Each row comes from the steps of one path. Every step used is in the known rows, and no mark comes twice. Write the path behind each row, first mark first.
(in the rows, 128 means zero)
Known rows:
redaduk-gunag-zamiket-zene-luzu-lotul: [156 161 150 143 104  87 127  91 157 127  94 166 136 172 161 148 144 140
 150 134 173 110 103  73 168  28 175]
redaduk-gunag-zamiket-lotul-zene: [147 150 133 142 118  69 169  97 158 127 106 174 100  96 162 150 145 170
 194 104 166 102 141  91 168  91 152]
vemo-lotul: [ 94 141 110 134 128  94 123 147 131 138 134 135 110 106 129 145 103 111
 107 157 135 136 150  87 154 119 130]
zene-tipid-luzu-lotul-zamiket: [138 124 112 108  89 118 145  86 117 149 119 165 108 171 154 180  58 178
  96 185 172 144 102 121 133  88  58]
vemo-zene-luzu-zamiket-lotul: [140 181 123 145 169 127 170 110 105 128  80 157  95 140 164 129 131 149
 108 161 133  90 142  43 139  86 112]
tipid-zamiket-lotul-zene: [109 139  79 121 123 110 193  87 112 155  81 169  93  83 148 150 157 189
 171 148 137  80 164  78 160 110  86]
zamiket-zene-luzu-lotul: [132 167 131 148 112 106 115  86 131 135  82 138 143 181 142 133 142 141
  88 176 142  91 101  53 136  34 122]
vemo-zene-lotul: [135 131 118 112 129 125 140 123 135 128 128 147 103 141 120 141  86 112
 125 185 122 115 152  84 169  63 135]
tipid-vemo-lotul-zamiket-zene-luzu: [ 94 150  68 128 109  80 126 107 125 132 117 156 131 148 137 157 141 135
 106 168 174  97 150  48 147 109 114]
lotul-tipid-vemo-zene-luzu: [134 121  96 117 101 137 162 118 109 123 102 115  93 129 138 143 120 146
 129 151 154 116 164 100 150 126 107]
tipid-zamiket-zene: [106 148  88  98 128 140 162 116 131 140  95 158 124 109 144 151 159 146
 147 159 120  80 126 108 168  83 123]
tipid-zamiket: [122 133  95  94 129 144 161 132 119 150  98 142  89  83 138 152 142 137
 156 143 126 120 140 112 161 109  94]
zamiket-zene: [115 164 120 122 130 113 130 120 154 120 112 133 136 123 139 143 144 133
 114 155 115  80 102 103 146  76 133]
redaduk-gunag-zamiket: [160 146 148 119 122 103 136 137 164 123 118 147  97  99 151 153 134 129
 185 100 158 137 117 126 170  90 160]
zamiket-zene-tipid-luzu-vemo: [125 156 116 108  93 118 147 133 136 112 126 166 129 177 153 159 108 173
 100 197 117 103 109 156 163  57  95]
luzu-vemo-zene-lotul: [161 152 125 108  94 124 136 143 120 119 136 149  94 143 117 147 111 110
 125 207  91 136 143 110 177  28 118]
tipid-zamiket-lotul-zene-luzu: [122 143  81 135 126 114 185  93 103 157  60 172  80 110 154 136 163 193
 163 143 153  82 170  47 154 100  80]
zene-luzu-lotul-zamiket: [171 155 125 139 106 116 111  85 108 153  85 139  91 158 142 149 121 143
  97 154 167 136  95  35 116  64  73]
lotul-zamiket-zene: [144 168 106 108 121 123 127 103 144 128 117 149 121 120 144 162 136 137
 117 141 135  88  81  85 131  84 109]
gunag-zamiket-lotul-tipid: [160 129 146 133  99 114 206 100 129 108  96 151 111  96 162 160 126 166
 167 105 146 123 123  85 153 125 104]
redaduk-gunag-zamiket-zene-luzu: [161 163 143 134 119 100 133 127 164 115 101 161 115 150 162 139 156 140
 167 109 166 104 111  91 168  56 180]
lotul-tipid: [152 127 129 109  97 139 150 129 121 129 109 113  94  99 141 150 102 141
 126 123 132 127 113 126 136 139  92]
vemo-zamiket-zene-luzu-lotul: [125 175 127 140 118 111 103  96 158 141  77 119 124 140 134 137 129 140
  94 149 148 111 129  54 131  13 118]
zamiket-zene-lotul-tipid-vemo: [128 130 103  98  70 103 158  86 140 113 115 154 151 164 130 161 107 149
 126 176 145  75 131 101 159  97 113]
redaduk-gunag-zamiket-zene: [146 158 140 120 121  98 139 123 177 112 117 160 130 123 159 155 147 133
 174 114 151 104 105 120 177  66 184]
redaduk-gunag: [136 158 128 123 127  98 115 142 146 135 120 143 106 103 143 145 123 114
 153 115 145 125 115 137 167  98 148]
gunag-zamiket-zene-tipid-vemo-lotul: [108 126 115 107 109  82 146 102 163 113 143 169 133 153 135 165 115 160
 133 172 159 114 148  97 159 104 148]
zamiket-lotul-tipid-vemo-zene-luzu: [114 135  95 148 109 113 194  89  94 118  87 146 119 130 152 145 129 156
 137 144 152  99 165  72 159 127  99]
vemo-lotul-tipid: [112 121 112 123  97 109 144 139 114 137 132 126 106 107 137 152  80 126
 106 146 145 141 144  99 151 146 112]
zamiket-zene-lotul: [134 153 121 114 111 101 133 107 155 117 113 159 141 164 125 144 112 129
 118 176 127  78 116  83 156  58 130]
redaduk-gunag-zamiket-lotul-zene-tipid: [158 140 133 137 114  69 155  88 153 130 120 197  90 125 156 158 107 187
 188 118 176 116 136 107 161 101 143]

Which path is each row?
[158 140 144 111 103 105 155 103 170 104 113 158 127 155 138 153 130 144
 149 153 138  92 117  71 160  53 143] => gunag-zamiket-zene-lotul
[145 153 145 116 123 119 151 115 170 107 112 138 124 117 147 149 157 146
 147 134 128  93 109  91 151  69 147] => gunag-zamiket-zene
[155 177 125 107  80 110 116 135 157 117 116 142 117 128 114 153 121 126
 117 171 101 122 131 109 160   4 106] => luzu-vemo-zamiket-zene-lotul
[119 155 111 150 128  85 165  87 132 136  93 148 101  97 141 140 140 177
 141 143 132  79 145  70 137 104  96] => zamiket-lotul-zene
[154 114 131 104  68 128 204 107 157  98 106 154 137 165 169 165 103 177
 148 154 160  89 127  95 176  74 121] => gunag-zamiket-zene-lotul-tipid-luzu
[119 130  99 108 125 117 171 100 102 147 106 199  96 127 137 160  99 168
 148 157 144 125 134 113 157 131  79] => zene-tipid-zamiket-lotul
[146 146 144 142 128 101 184 108 144 111  98 152 114  95 153 155 148 153
 166 115 138 116 127  72 155  99 114] => gunag-zamiket-lotul
[142 125 125 126  90 103 211  85 127 104 100 149 122  93 155 170 142 171
 174 115 157 115 144  93 157 135  98] => gunag-zamiket-lotul-tipid-vemo
[161 149 144 115 101  86 141 113 175 109 124 181 137 154 147 157 122 133
 174 133 164 103 114 102 184  51 180] => redaduk-gunag-zamiket-zene-lotul
[129 147 107 136  88  86 180 103 114 128 109 178  96 143 153 156 109 213
 131 184 132 103 154 120 154  86  61] => zamiket-lotul-zene-tipid-luzu-vemo
[143 114  97  84  95 162 181 122 103 146  96 134  87  85 144 163 114 154
 153 132 138 126 133 126 155 142  84] => lotul-tipid-zamiket
[ 89 132  72 137 110  72 124 114 132 146 112 127  89 126 127 136 141 164
 122 173 172 101 203  58 143 120 110] => tipid-vemo-lotul-zene-luzu
[150 135 123 105  81 117 151  98 140 116 115 155 142 162 133 153  91 143
 116 167 133  85 110  96 155  85 119] => zamiket-zene-lotul-tipid
[127 155 126 110 125 110 116 113 148 121 130 161 123 160 131 150 100 153
 104 171 126 100 100 124 137  91 120] => zamiket-zene-tipid
[119 158  93 137 120  98 114 120 124 137 114 160 117 159 145 149 117 128
  93 154 162 110 123  35 143  91 124] => vemo-lotul-zamiket-zene-luzu
[135 123 101  85 123 137 143 125 119 151 120 173  75 121 128 159  94 160
 143 160 141 137 130 135 149 127  84] => zene-tipid-zamiket
[124 124 100 111 104 113 151 115 143 145 115 143  71 139 147 150  85 216
 124 172 157 104 154 132 134 112  74] => lotul-zene-tipid-luzu
[155 140 146 106 116 113 141 108 168 110 125 160 111 147 144 156 115 165
 140 150 137 111 104 107 140  83 136] => gunag-zamiket-zene-tipid
[166 135 137 143  83 124 133  93  98 146  79 120 100 162 141 142 105 149
  95 150 161 140 112  64 122  84  80] => zene-luzu-lotul-tipid
[158 105 104  83  73 141 178 109 108 141 102 163  96 131 130 163  80 149
 154 154 147 122 138 103 167 120  80] => zene-lotul-tipid-zamiket
[112 169  95 135 154 107 180  93 108 122  87 151 111 131 155 142 151 153
 124 167 144  81 170  53 149 107 102] => tipid-vemo-zene-luzu-zamiket-lotul
[161 158 133 157 119  75 158 101 146 129  85 178  88 127 165 139 151 178
 190 100 182 100 145  62 165  79 146] => redaduk-gunag-zamiket-lotul-zene-luzu
[139 149 123  93 128 130 166 128 125 133 113 158  91 148 168 164  69 190
 100 170 154 116 119 144 131 132  62] => zene-tipid-luzu-zamiket
[100 162 100 129 107  95 117  80 154 135  82 119 138 134 126 149 148 147
 108 162 162 101 155  67 139  35 110] => tipid-vemo-zamiket-zene-luzu-lotul
[141 143 107  97 120 113 161 104 136 146 109 150  67 138 167 155  85 227
 116 176 160  90 143 125 117 124  61] => lotul-zene-tipid-luzu-zamiket
[127 118 115 111  85 149 190 140 116 124 103 113 109 112 166 158  97 166
 120 133 150 119 130 142 155 134  75] => lotul-tipid-luzu
[150 132 116 108 117 101 116 105 146 150 124 140  58 125 124 143  88 191
 125 164 141 110 140 117 114 117  90] => lotul-zene-tipid
[110 151 111 118 150 128 198 106 114 127 112 180 113 151 177 157  72 179
 108 191 140 101 147 113 159 107  96] => vemo-zene-tipid-luzu-zamiket-lotul
[128 164 121 105 137 139 188 138 128 127  93 128 109 112 184 155 120 172
 110 151 143  93 126 122 142 113  70] => tipid-luzu-zamiket
[130 150 121 132 108 120 167 110 133 129  89 127 105  65 143 156 101 151
 135  99 141 125 145  99 142 105  82] => vemo-zamiket-lotul-tipid
[ 93 132  71 113 110  85 131 116 126 138 137 146 115 102 127 172 122 123
 123 159 161 126 155  83 150 138 101] => tipid-vemo-lotul-zamiket
[177 140 116 100  99 112 129 107 132 135 122 161  93 138 123 164  88 131
 130 152 155 122 107  71 140  90  79] => zene-lotul-zamiket
[169 118 132 104  76 119 152 115 121 125 114 142 103 140 124 155  71 136
 126 151 144 125 125  99 149 114  86] => zene-lotul-tipid
[125 136 103 120  92 124 165  89 119 146 100 137 128 137 168 176 104 159
 108 169 164 124 109  96 148  68  63] => tipid-luzu-lotul-zamiket
